Each row comes from the steps of one walk. Every step used is in the known rows, and no mark comes twice. Write the walk behind each row, first mark first.
In the rows, 128 means zero.
Known rows:
b > n > w > s > x > g: [141 165  96 106  92 107 166 107 138  96 146  42 168 145  75 109 100  73
 154 101 141 139 155 152 100 116 159 108]
g > w: [126 110 180 161 141 104  94 170 131 112 168 132 131 128 139 144 108 131
  97 100 146 147  96 113 172 124 134 153]
c > m: [119 109 173  94 131 108 126 147 124 150 127  98  85 135 155 171 112 134
 128  86 133 135 124 143 168 137  93 161]
c > b > n > w > g: [127 179  71 128  77 109  51 139  72 168 114 123 151  97  83  91 144 170
 170  39 120  73 133 125 105 137 157 155]
x > s > w > c: [130 118 172 118 137 136 143 109 134 129 163 134 130 123 187 103 124 113
 168 142 102  79 124 107 122 151 123 121]
w > s > x > g: [119 121 152 109 127 146 173  72 161 103 141  64 169 152 107 123  93  98
 120 122 140 166 161 151 115 115 129  97]
m > c > b > n > w: [132 156  92 166  65 101  87 117  63 121 110 150 161 115 130 116 177 141
 168  88 144 132 125 125 120 114 149 149]
s > w > n > x > g: [149 101 121 108 167 152 179 115 159 160  89 138  80 134 196 127 155  62
 131 236 101 171 133 116 164  79 104 130]
x > s > w: [146 115 158 164 146 114 134 114 134 119 138 170 129 139 195 118 123 123
 164 175 102 118 101  89 137 148 100 131]
g > w > c > b: [ 86 126 174 109 102 138  63 132 118 144 173 128 139 111 146 115 160 143
 120  51 116 121 125 123 145 122 167 134]
b > n: [131 156 119 133 121 125 122 162 104 137 138 131 111  87 111 151 111 123
 159 108 151 105 151 130 152 149 114 148]
s > w: [149 112 169 131 123 143 123 109 119 149 145 122 105 126 174 123 102 110
 161 156 118 135 116 105 150 133 105 147]
x > s: [141 131 141 178 166  87 133 140 147 106 130 185 159 128 164 145 113 139
 127 128 129 127 118 108 135 160  91 120]
b > n > w: [166 173  95 142 108  76 120 170 105 130 140 113 134 103 108 143 101  97
 156  85 147 112 132 123 135 136 131 152]
g > w > s: [128 106 183 141 140 148  91 152 136 107 166 113 145 143  79 111  81 153
  71  83 151 134  79 125 131 143 135 125]
x > g > w > s: [121 129 163 137 134 135 124 150 153  94 128  96 143 162  81 118  76 124
  77 116 171 169  88 128 158 128 154 116]
m > c > b > n: [ 98 139 115 163  75 149  90 110  59 131 108 166 136  97 131 126 183 169
 170 115 146 125 145 130 138 124 133 143]
b > n > x > s > w > g: [120 130  86 132 147 156 129 145 118 145 127 144  89 116 115  77 149 192
 174 202  78  45 107 126  94 153 117 131]
g > x: [176 126 150 103 143 147 145 134 130 171 136 144 117 128 137 166  73 101
  90 122 145 124 157 107  98 168  98 125]
m > c: [140 102 165 175 131 127 135 113 102 103 123 137 154 131 152 141 117 145
 117 127 165 147 121 132 146 120 113 147]
w > n > x > s: [147  99 111 160 206 110 154 151 168 132 101 213 137 116 187 142 168 122
  94 171  93 127 124 112 122 121  72 113]
c > b > n > w > s: [137 178  80 115  72 132  72 119  95 146 120 128 157 113  68  94 125 143
 159  48 123 110 127 126  85 154 136 115]
b > n > x > g: [123 169  61 112 145 122 183 154 148 134 101 118  83 113 107 157 121 116
 145 189 134 152 162 154 159 127 110 120]
c > w > g > x: [167 113 118  89 119 150 108  97  98 174  78 133 117 131  81 162  79 138
 111  92 150  56 152 105  36 171 133 139]
b > n > x > s: [126 151  73 152 168 107 158 162 147 115 124 182 113 110 125 143 145 161
 144 175 101 101 133 137 122 158  87 112]

Which walk is each row?
[ 87  93 211  64 121 122 108 179 128 135 182  56  82 134 142 147 132 131
 100  46 135 107 103 148 174 121 161 165]
g > w > c > m
[124  99 174 112 129 162 137  76 146 111 173  79 171 137 107 117  94 127
 116  90 118 131 149 152  92 133 111 106]
w > s > x
[158  87 176 131 143 157 116 126 113 163 127 151 105 105 198 124 142  69
 149 153 117 128 125  91 156  99 106 156]
s > w > n
[157  80 144 113 167 166 143 123 143 171 121 154  83 115 194 121 157  94
 126 204  82 136 123 110 138  94  87 138]
s > w > n > x
[103 105 176 150 131  89 149 125 159  83 175  82 146 156 156 148 135  87
 112 136 136 186 139 132 181  85 162 138]
s > x > g > w
[119 133 157 156 141  86 132 164 150 101 135 118 127 147 136 152 104 103
 100 135 167 183 109 117 198 112 149 143]
x > g > w
[156 138 127 114 117  98 169  77 165  92 145  45 194 175 107 112  84  73
 118  98 134 174 143 146  97 106 147  97]
n > w > s > x > g
[ 96 161  55 146 135 117 115 130 131 143 103 218 116 105 140 128 196 184
 169 160  74 111 145 128 110 158  91 102]
c > b > n > x > s
[179 145 131 128 126 113 115 125 137 120 137  96 177 146  86 108  59 119
 101  61 145 133 101 128  95 145 122 116]
n > w > s
[ 76 161  72 126 112 118 109 156 135 133 111 151  84 126 109 132 187 147
 138 166 110 169 132 138 173 107 148 126]
c > b > n > x > g > w
[105 128 150 112 107 147  98  77 121 152 145 167 138 119 205  87 174 135
 186 123  74  90 133 101 109 148 128 109]
x > s > w > c > b
[114  82 144 133  89 133 173  10 122  52  79  78 177 177 100 140 128 108
 139 143 168 161 151 151  69  99 153 108]
m > c > w > s > x > g
[ 78 138 115  87 127 131 125 123 166 141 136 115 112 140 138 119 171 136
 104 135 103 163 136 149 153  99 166 108]
n > x > g > w > c > b
[166 124 142  95 144 173 121 138 112 189 128 118 129 122  99 131  64 149
  83  99 147  74 148 112  78 171 122 137]
w > g > x
[120 121 127 120 157 143 148 144 183 103 126 101 119 172  77 113  92 146
  58 164 134 179  90 151 141 121 136  98]
n > x > g > w > s
[155  89 123 158 129 134 131  80  83 113  56 184 156 155 110 144 124 174
 105 139 160  52 122  99  17 172 141 126]
m > c > w > g > x > s
[146  59 112 152 148 128 145  81 111 111  48 181 122 127 157 168 184 118
 111 170 133 134 131 130  94  82 111 144]
m > c > w > n > x
[ 91 155 102  84 132 132 167 182 151 121 155  79  83 114  92 133 141 113
 116 154 134 121 141 158 167 109 172 123]
b > n > x > g > w > c
[168 152 136 100 123  91 133 136 137 136 166  77 163 120 139 130  87  88
 123  47 137 106 139 131 120 126 144 134]
n > w > c
[ 71 142 106  84 105 159  84 158 119 155 169 128  91  90 108 113 194 166
 136 100  88  94 140 152 131 122 160 124]
g > w > c > b > n > x
[ 88 154  57 144 100 140 152 100 104 125  70 151 112 129 124 129 197 161
 159 197 134 170 156 156 145 103 130 118]
m > c > b > n > x > g
[121 123 123 142 166  97 156 161 175 105 131 122 104 160 131 149 118 126
  82 180 129 191 106 136 180 104 132 127]
n > x > g > w
[ 97 131  80 146 102 159 117 105  92 136 101 168 115 106 127 121 200 191
 151 163 114 136 143 151 119 119 114 129]
m > c > b > n > x
[156  93 167 165 165 127 127 132 128 134 115 199 127 115 219 117 162  87
 147 175 103 113 105  77 142 120  97 137]
x > s > w > n
[165 169 101 118 101 121 114 154 111 124 136  93 150 119  53 107  74 121
 137  67 155 101 119 136  94 157 132 123]
b > n > w > s
[104 145  95 113 136 153 148 174 151 103 128  97  94 141  41 112 111 146
  93 168 143 145 105 155 144 129 147 106]
b > n > x > g > w > s
